Every row comes from one small tree of marks. Brackets hold a mark, then the marks that hang from it, in the order of their numbers. Every link used is in the known rows. Which tree was each row made from?
In the rows, 128 means zero.
Known rows:
[q59 q662]: [165 107 155 101 117 125 134 126 128 119 105 135 128 145 124 124 172]
[q156 q68 [q662 q917]]: [ 78  78 140 100 133 137 106  33 134 109 183 143 114 173 134 143 182]
[q156 q68]: [103  98 132 123 122 152  99  96 147 121 162 126 132 157 123 127 173]
[q384 [q68 q149 q156] [q662 q59 q917]]: [107 127  96  94  94 209  62 149 135 138 149 157  97 134 106 131 115]
[q156 [q68 [q384 [q662 q59 q917]]]]: [ 86 118 101 100  97 172  70  64 156 116 157 149 108 145 119 141 150]
[q384 [q68 [q156 q662]]]: [ 97 109 128  86 128 176  92 131 111 113 128 119 123 138 128 129 141]
[q68 q149 q156]: [114 128 120 124 119 173 129 149 119 133 115 156 138 132 151 121 112]
[q662 q59 q384]: [ 80 126 125 127 113 146 110 125 167 115 166 170 132 145 134 139 116]
[q68 q149]: [121 110 139 135 129 154 120 150 133 134 134 158 126 144 154 116 151]
[q156 [q68 q384]]: [ 95 113 120 107 111 162  86  77 146 108 139 131 127 147 136 133 157]
[q156 [q662 q384]]: [ 65 100 149 108 149 124 131  81 128 109 171 166 123 156 160 129 154]
[q59 [q662 q384]]: [142 112 162 103 116 119 136 112 138 112 132 152 130 156 134 120 153]
[q149 [q68 q156] [q662 q59 q384 q917]]: [106  91  82 130 124 143  99  52 133 123 147 195 127 174 156 124  76]
[q384 [q68 [q149 [q662 q59 q917]] q156]]: [115 101 114  93 109 188  90 153 126 125 130 150 118 151 134 131 110]
[q149 q68 [q662 q59 q384 q917]]: [114  77  96 140 132 128  92  54 144 123 163 197 117 183 158 120 107]
[q156 [q68 q149] [q662 q59 q384 q917]]: [ 45  84 133 103 116 150 105  37 163 106 211 189 127 175 144 159 135]
[q384 [q68 q156] q662]: [110 127 108  95 117 193  72 153 116 137 139 125 105 129 107 111 143]
[q384 q68 q662]: [117 114 122 104 125 179  66 155 128 137 154 127  95 138 109 107 175]
[q156 q68 [q662 q59 q384 q917]]: [ 45  87 131  98 117 139 102  26 162 100 210 171 123 175 131 160 145]

Write each row's tree:
[100 121 103  92 117 173 125 117 112 120  90 178 129 133 180 127  87] | [q68 [q149 q662] q156 q384]
[ 88 123 125 125 102 143 101  98 166 114 177 174 108 163 131 137 115] | [q662 q59 q384 q917]
[ 61  91 131  89 129 159 104  47 135 103 152 163 132 150 162 148 155] | [q156 [q68 q149 q384] q662]
[ 80 128 113  83 115 173 118  74 107 107 102 176 117 134 177 141  98] | [q68 q149 [q156 [q662 q917]] q384]
[110 122 106 119 110 157  91 115 146 139 159 163  91 140 111 130 153] | [q384 [q662 q59 q917]]
[100 129  95  96 102 211  70 171 136 138 140 154 116 120 108 131 117] | [q384 [q68 q149 q156] [q662 q59]]
[ 77  75 142 104 131 147 110  45 135 115 183 162 119 174 147 142 173] | [q156 [q68 q149] [q662 q917]]
[ 91 117 126 110  97 166  69 117 166 109 180 156 102 166 118 136 118] | [q662 q59 [q384 q68] q917]
[ 64  98 137  90 123 148  93  79 146 101 183 165 106 164 136 148 136] | [q156 [q662 q59 [q384 q68] q917]]
[116 133  63 122 110 176  66  58 122 125 101 167 116 130 140 123  94] | [q149 [q68 q156 [q384 [q662 q59 q917]]]]
[ 65  96 138  94 121 153  96  87 146 104 183 177 109 163 144 148 129] | [q156 [q662 q59 [q384 [q68 q149]] q917]]
[ 97 123  92  88  99 178 115 103 126 116  97 188 119 138 169 143  72] | [q68 [q149 [q662 q59 q917]] q156 q384]
[ 92 115 128 114  96 173  73 126 165 113 181 171 105 166 128 134 110] | [q662 q59 [q384 [q68 q149]] q917]
[ 94 110 119  82 115 180  83 120 122 110 133 128 115 142 120 143 129] | [q384 [q68 [q156 [q662 q59 q917]]]]
[ 48  82 147 108 139 144 120  54 145 110 202 175 139 170 158 138 154] | [q156 [q68 q149] [q662 q384]]
[100 118  77 111 121 163  82  35 115 108  96 168 128 137 157 138  95] | [q149 [q68 [q156 [q662 q59 q917]] q384]]
[151 105 164  92 101 142 106 113 137 112 145 152 109 173 130 116 148] | [q59 [q662 [q384 [q68 q149]] q917]]
[118 132  71 125 124 173  75  69 110 128  95 159 124 127 150 110 107] | [q149 [q68 q156 [q384 q662]]]
[ 56 104 135 105 136 132 126  87 147 106 170 177 130 147 148 150 135] | [q156 [q662 q59 q384]]
[147 114 156  87  97 151 111 112 131 112 135 151 115 167 129 120 129] | [q59 [q662 [q384 [q68 q149 q156]] q917]]
[ 92  96 115  94 112 155 100 112 143 116 165 170 109 172 138 133 102] | [q149 [q662 q59 [q384 [q68 q156]] q917]]
[105 106 110  99 109 159 106 105 140 116 116 192 107 150 171 139 111] | [q68 [q149 [q662 q59 q917]] q384]
[ 91 157  80  88  91 184  87  93 129 120 106 162 103 117 131 139  94] | [q68 q156 [q384 [q662 q59 q917]]]
